Each row was made from one walk, in order. Every step used is in the known rows, and no mark comes twice. Write each row's walk.
Known rows
bufib/nutu: [-0.11  0.54  0.23 -0.42  0.20 -0.12 -0.28  0.01  0.02 -0.09 -0.17 -0.24
  0.09 -0.10  0.09 -0.04 -0.40 -0.18  0.60]
bufib/nutu/zifur/luseg/kosaf: [ 0.25  0.44 -0.11  0.02 -0.44 -0.42 -0.10  0.15  0.22 -0.29 -0.01 -0.28
  0.04 -0.20  0.75  0.05 -0.03 -0.14  0.15]
bufib/nutu/zifur/luseg: [-0.01  0.52  0.29 -0.09 -0.24 -0.73 -0.20 -0.10  0.19 -0.26  0.06 -0.43
 -0.15 -0.13  0.18 -0.08  0.16  0.38  0.44]
mesu/luseg/kosaf/nutu/zifur/fedugi: [ 0.26  0.52  0.14  0.44 -0.56 -0.64 -0.03  0.00  0.44  0.08  0.03 -0.33
 -0.14  0.62  0.11 -0.40 -0.19 -0.44 -0.23]
muma/luseg/kosaf/nutu/zifur/fedugi: [ 0.39  0.44  0.18  0.36 -0.53 -0.59 -0.09  0.06  0.40  0.12 -0.14 -0.25
 -0.12  0.53  0.14 -0.56 -0.25 -0.57 -0.21]
kosaf/nutu/zifur: [ 0.27  0.31  0.40 -0.04 -0.12 -0.23 -0.06 -0.32 -0.25 -0.13  0.06 -0.33
 -0.17  0.13  0.14 -0.13 -0.08 -0.45  0.27]
nutu/muma: [-0.03  0.52  0.34  0.48  0.20  0.20  0.21  0.00 -0.08 -0.24 -0.07 -0.03
 -0.34 -0.14 -0.07 -0.16 -0.36  0.08  0.27]
mesu/nutu/zifur/luseg/kosaf: [ 0.23  0.37 -0.15  0.05 -0.58 -0.37 -0.11  0.20  0.24 -0.32  0.17 -0.18
  0.04 -0.04  0.77  0.04  0.15 -0.20  0.11]
mesu/luseg/kosaf/nutu: [ 0.25  0.19  0.09 -0.06 -0.05  0.17  0.14  0.25 -0.06 -0.11  0.56 -0.18
 -0.18  0.47  0.27 -0.15 -0.21 -0.67 -0.19]
kosaf/nutu/zifur/luseg: [ 0.05  0.33  0.29  0.00 -0.27 -0.58 -0.09 -0.05  0.13 -0.28  0.35 -0.43
 -0.34  0.08  0.15 -0.24  0.28  0.18  0.26]
nutu/muma/luseg/bufib: [ 0.26 -0.15  0.28  0.39  0.10  0.12  0.14  0.56 -0.13 -0.19  0.01 -0.16
 -0.23  0.26  0.16 -0.32 -0.61  0.07  0.25]
luseg/mesu: [ 0.25  0.15  0.45 -0.20 -0.36  0.35  0.07  0.24  0.01  0.27  0.30  0.06
  0.16 -0.02  0.32 -0.64 -0.13 -0.40  0.04]
bufib/nutu/zifur: [ 0.20  0.55  0.37 -0.19 -0.10 -0.45 -0.25 -0.39 -0.17 -0.12 -0.41 -0.34
  0.10 -0.17  0.20  0.08 -0.23 -0.17  0.56]
muma/luseg/mesu: [ 0.59  0.01  0.61 -0.29 -0.36  0.37  0.05  0.34 -0.02  0.42  0.13  0.21
  0.19  0.09  0.16 -0.76 -0.22 -0.40 -0.22]
mesu/luseg/bufib/nutu/zifur/fedugi: [ 0.09  0.55  0.20  0.40 -0.43 -0.83 -0.15  0.05  0.45  0.08 -0.21 -0.44
 -0.02  0.54  0.08 -0.30 -0.34 -0.07  0.12]
kosaf/nutu: [ 0.02  0.19  0.25 -0.20  0.17  0.19  0.00  0.12 -0.11 -0.13  0.46 -0.23
 -0.29  0.32  0.01 -0.37 -0.18 -0.61  0.20]
luseg/bufib/nutu: [-0.15  0.23  0.16 -0.21  0.23 -0.19 -0.23  0.35 -0.04 -0.23 -0.03 -0.43
  0.04  0.10  0.35 -0.08 -0.60 -0.13  0.79]
bufib/nutu/muma: [-0.14  0.72  0.41  0.24  0.39  0.00  0.01  0.02 -0.12 -0.27 -0.25 -0.13
 -0.27 -0.13 -0.03 -0.11 -0.57  0.04  0.56]
mesu/nutu/zifur: [ 0.14  0.40  0.28 -0.13 -0.37 -0.36 -0.28 -0.27 -0.12 -0.15  0.01 -0.14
  0.10  0.19  0.23  0.06  0.12 -0.32  0.47]

Write each row's walk
[ 0.07  0.15  0.27 -0.28  0.23 -0.17 -0.26  0.41 -0.07 -0.12 -0.15 -0.31
  0.06  0.14  0.21 -0.17 -0.65 -0.14  0.61]  muma/luseg/bufib/nutu
[ 0.31  0.36 -0.14  0.13 -0.52 -0.31  0.00  0.14  0.24 -0.29  0.06 -0.23
  0.01 -0.20  0.74  0.02  0.07 -0.11  0.01]  nutu/zifur/luseg/kosaf
[-0.23  0.26  0.12 -0.19  0.15 -0.42 -0.25  0.44  0.11 -0.31  0.11 -0.50
 -0.08  0.11  0.37 -0.13 -0.42  0.14  0.81]  zifur/luseg/bufib/nutu
[ 0.19  0.19  0.04 -0.15 -0.01  0.22  0.05  0.27 -0.04 -0.19  0.43 -0.21
 -0.20  0.29  0.45 -0.28 -0.24 -0.86  0.04]  luseg/kosaf/nutu
[ 0.43  0.08  0.14 -0.19 -0.01  0.23  0.03  0.34 -0.09 -0.09  0.33 -0.08
 -0.16  0.33  0.33 -0.37 -0.30 -0.88 -0.13]  muma/luseg/kosaf/nutu
[ 0.48  0.25  0.53  0.20  0.13  0.25  0.12  0.11 -0.10  0.03 -0.29  0.18
 -0.20  0.00 -0.28 -0.34 -0.41  0.04 -0.12]  nutu/muma/luseg
[ 0.33  0.28  0.40 -0.08 -0.08 -0.47 -0.23 -0.10 -0.22 -0.12 -0.40 -0.38
  0.08  0.02  0.30  0.01 -0.44 -0.12  0.57]  muma/luseg/bufib/nutu/zifur
[ 0.46  0.19  0.59  0.14  0.23  0.25  0.12  0.18 -0.18  0.00 -0.10  0.12
 -0.34  0.21 -0.29 -0.46 -0.46 -0.22 -0.11]  kosaf/nutu/muma/luseg
[ 0.07  0.40  0.23  0.05 -0.37 -0.57 -0.09 -0.12  0.18 -0.24  0.15 -0.35
 -0.21 -0.14  0.15 -0.09  0.31  0.42  0.27]  nutu/zifur/luseg
[ 0.47  0.32  0.29  0.06 -0.27 -0.24  0.02 -0.23 -0.19 -0.11  0.12 -0.30
 -0.08  0.23  0.34  0.02 -0.11 -0.49  0.00]  mesu/luseg/kosaf/nutu/zifur
[-0.18  0.50  0.35  0.39  0.40 -0.08  0.05  0.26 -0.15 -0.36 -0.12 -0.26
 -0.30  0.02  0.16 -0.13 -0.70  0.09  0.70]  luseg/bufib/nutu/muma
[ 0.39  0.38  0.58  0.05  0.25  0.10 -0.03  0.14 -0.13 -0.01 -0.40  0.12
 -0.14  0.02 -0.24 -0.30 -0.57 -0.01  0.07]  bufib/nutu/muma/luseg
[ 0.17  0.36  0.31 -0.04 -0.09 -0.49 -0.22 -0.15 -0.20 -0.21 -0.30 -0.47
  0.08 -0.02  0.36  0.06 -0.39 -0.11  0.70]  luseg/bufib/nutu/zifur
[ 0.06  0.46  0.27  0.44  0.22  0.22  0.25  0.20 -0.16 -0.34  0.20 -0.12
 -0.47  0.14  0.23 -0.28 -0.48 -0.43  0.16]  luseg/kosaf/nutu/muma
[ 0.10  0.54  0.25  0.25 -0.71 -0.67 -0.22  0.08  0.46  0.15  0.02 -0.16
  0.06  0.57  0.18 -0.56 -0.04 -0.46  0.08]  luseg/mesu/nutu/zifur/fedugi
[ 0.35  0.25  0.52  0.08  0.07  0.13 -0.03  0.21 -0.08 -0.04 -0.11  0.26
 -0.15  0.25 -0.23 -0.32 -0.30 -0.11  0.02]  mesu/nutu/muma/luseg
